What can hang from each mark:
loter: budu modol veza
modol: dunif fefizan loter mirufe sivo sovumu
dopa: modol
sovumu: modol
mirufe: modol
fefizan: modol
zubemad: fefizan
budu: loter

Each row was made from one small tree. The marks that hang from a mark follow it in brackets, in alphabetical order. Every link used is in the known rows. Write each row's tree.
In the rows, zero is written as 128.
Known rows:
mirufe(modol(dunif sivo)): [123 105 122 120 154 130 132 105 116 132 156 143  94 127 102 146 150 106
 122 127 158]
mirufe(modol(dunif loter sivo)): [113 104 117 116 147 120 132  87 133 126 175 160 105 125 101 153 173 101
 125 100 144]
zubemad(fefizan(modol(dunif loter sovumu))): [113  89 124 116 151 122 113  79 140 138 175 162 106 165 115 111 183 120
 146  98  75]
mirufe(modol(dunif fefizan loter sivo sovumu)): [110  79 138 115 161 119 126  65 149 155 210 171  97 131 103 150 169 107
 136  61 111]
loter(budu): [115 116 124 126 140 135 135 129 134 118 138 124 121 132 127 129 125 129
 141 132 120]
dopa(modol(dunif fefizan loter(veza) mirufe sivo)): [ 99  66 136 143 154 112 107  37 151 126 186 167 128 168  80 157 160 123
 136  91  77]
sovumu(modol(dunif fefizan loter mirufe sivo)): [119  80 117 114 153 103 110  67 169 149 208 166 120 146 125 150 148 106
 141  66  98]
budu(loter(modol veza)): [102 104 119 114 150 141 112 107 159 126 126 145 136 145  89 106 148 156
 187 141  87]
loter(budu modol(dunif fefizan mirufe sovumu)): [ 98  44 146 146 157 127 123  72 152 145 194 172 106 150 110 131 136 137
 181 111  26]
dopa(modol(fefizan)): [134 111 156 120 128 121 121 116 122 138 145 115 131 142 113 128 123 127
 133 135 113]
mirufe(modol(dunif loter)): [108 110 131 110 126 117 134  96 135 124 163 154 113 124 102 145 171 110
 133 117 132]
modol(loter mirufe sivo sovumu): [107  87 113 146 145 120 134  83 148 141 184 178 126 134 128 160 154 128
 133  64  79]
mirufe(modol(dunif fefizan loter(veza) sovumu)): [ 84  82 151 118 149 126 115  54 161 154 190 164 107 145  88 134 172 127
 151  81  94]
modol(fefizan sovumu): [124 104 149 128 141 129 123 105 142 158 163 139 119 134 130 125 126 134
 139  91  94]
sovumu(modol(dunif loter mirufe sivo)): [111  86 102 114 142 112 115  76 154 135 189 167 117 135 120 154 156 104
 129  87 101]
dopa(modol(loter sivo)): [120 108 119 118 131 124 127 100 124 118 159 140 130 133 104 148 154 111
 118 110 119]
sovumu(modol): [127 126 120  97 127 133 116 134 137 148 139 113 124 126 135 119 122 119
 132 133 133]
budu(loter(modol(fefizan mirufe sivo sovumu) veza)): [ 98  58 126 138 184 134 112  68 176 160 179 177 127 164  95 126 143 162
 197  84  45]
loter(budu modol(dunif fefizan sivo) veza): [ 99  66 124 140 184 142 102  64 160 129 176 154 105 158  90 117 139 124
 170 114  88]
dopa(modol(dunif fefizan mirufe sivo sovumu)): [117  53 150 140 156 121 120  62 122 149 190 161 103 154  96 159 139 120
 128  98  66]
fefizan(modol(loter sovumu)): [111 100 133 111 128 121 119 114 142 135 159 152 122 135 128 111 159 130
 134  91  80]

Which tree is each row?
[ 74  88 115 122 170 149 131  82 155 142 183 152 103 141  99 144 164 128
 154  87 112]
mirufe(modol(loter(budu veza) sivo sovumu))
[116  93 122 115 129 120 116 101 138 142 155 142 115 138 122 140 131 118
 133 132 101]
sovumu(modol(dunif mirufe))
[ 95  64 142 130 117 117 128  62 126 127 181 171 119 140  91 160 167 123
 128 109  44]
dopa(modol(dunif loter mirufe sovumu))
[126  94 124 121 158 134 117 125 124 144 151 142 102 138 129 114 139 124
 124 102 105]
fefizan(modol(sivo sovumu))
[125  78 138 131 165 129 114  73 139 151 188 161  98 138 113 139 141 113
 124  74  98]
modol(dunif fefizan sivo sovumu)
[ 96  50 128 142 169 114 129  48 165 135 224 189 107 150 115 163 156 120
 149  47  56]
modol(dunif fefizan loter(budu) mirufe sivo sovumu)
[110  64 132 145 158 108 122  47 160 145 213 191 114 144 116 160 159 118
 136  44  64]
modol(dunif fefizan loter mirufe sivo sovumu)
[111  75 121 114 153 122 112  82 139 125 184 173  99 139 111 127 174 108
 120  75  84]
fefizan(modol(dunif loter sivo sovumu))
[ 90  59 112 117 176 154 103  60 156 135 169 176 104 147  70 122 168 138
 172 108  62]
budu(loter(modol(dunif sivo sovumu) veza))
[ 82  82 132 122 180 138 126  71 168 156 202 153 106 149 103 139 157 131
 164  68 107]
mirufe(modol(fefizan loter(budu veza) sivo sovumu))
[ 99 101 106 151 151 119 119  76 160 126 159 167 137 150 113 151 151 135
 138  84 101]
modol(loter(veza) mirufe sivo)
[106  83 115 127 147 130 119  65 142 129 191 177 105 126 106 150 170 107
 118  68  90]
modol(dunif loter sivo sovumu)
[117 104 101 114 139 114 121 102 158 145 176 152 131 134 137 149 142 114
 137  86 112]
sovumu(modol(loter mirufe sivo))
[124  94 128 139 156 122 126 114 129 157 146 145 115 176 139 116 143 145
 158 122  74]
zubemad(fefizan(modol(mirufe sovumu)))
[ 92  66 128 140 185 154 108  78 163 154 182 150 108 155 105 112 130 139
 180  97  68]
loter(budu modol(fefizan sivo sovumu) veza)
[128 105 106 120 148 124 120 120 140 153 156 134 121 137 139 142 120 119
 134 114 124]
sovumu(modol(mirufe sivo))
[ 80  97 119 146 143 123 128  83 166 114 156 156 139 154 113 143 148 145
 159 105  81]
modol(loter(budu veza) mirufe)
[ 81  61 128 131 180 136 108  36 175 134 211 174 103 155  93 140 162 121
 147  53  72]
modol(dunif fefizan loter(budu veza) sivo sovumu)
[ 98  88 130 108 140 128 127 117 148 124 170 149 114 141 127 112 157 130
 147  94  71]
fefizan(modol(loter(budu) sovumu))
[108  61 121 131 153 111 117  75 143 128 190 187 105 147 115 141 171 119
 127  73  61]
fefizan(modol(dunif loter mirufe sivo sovumu))
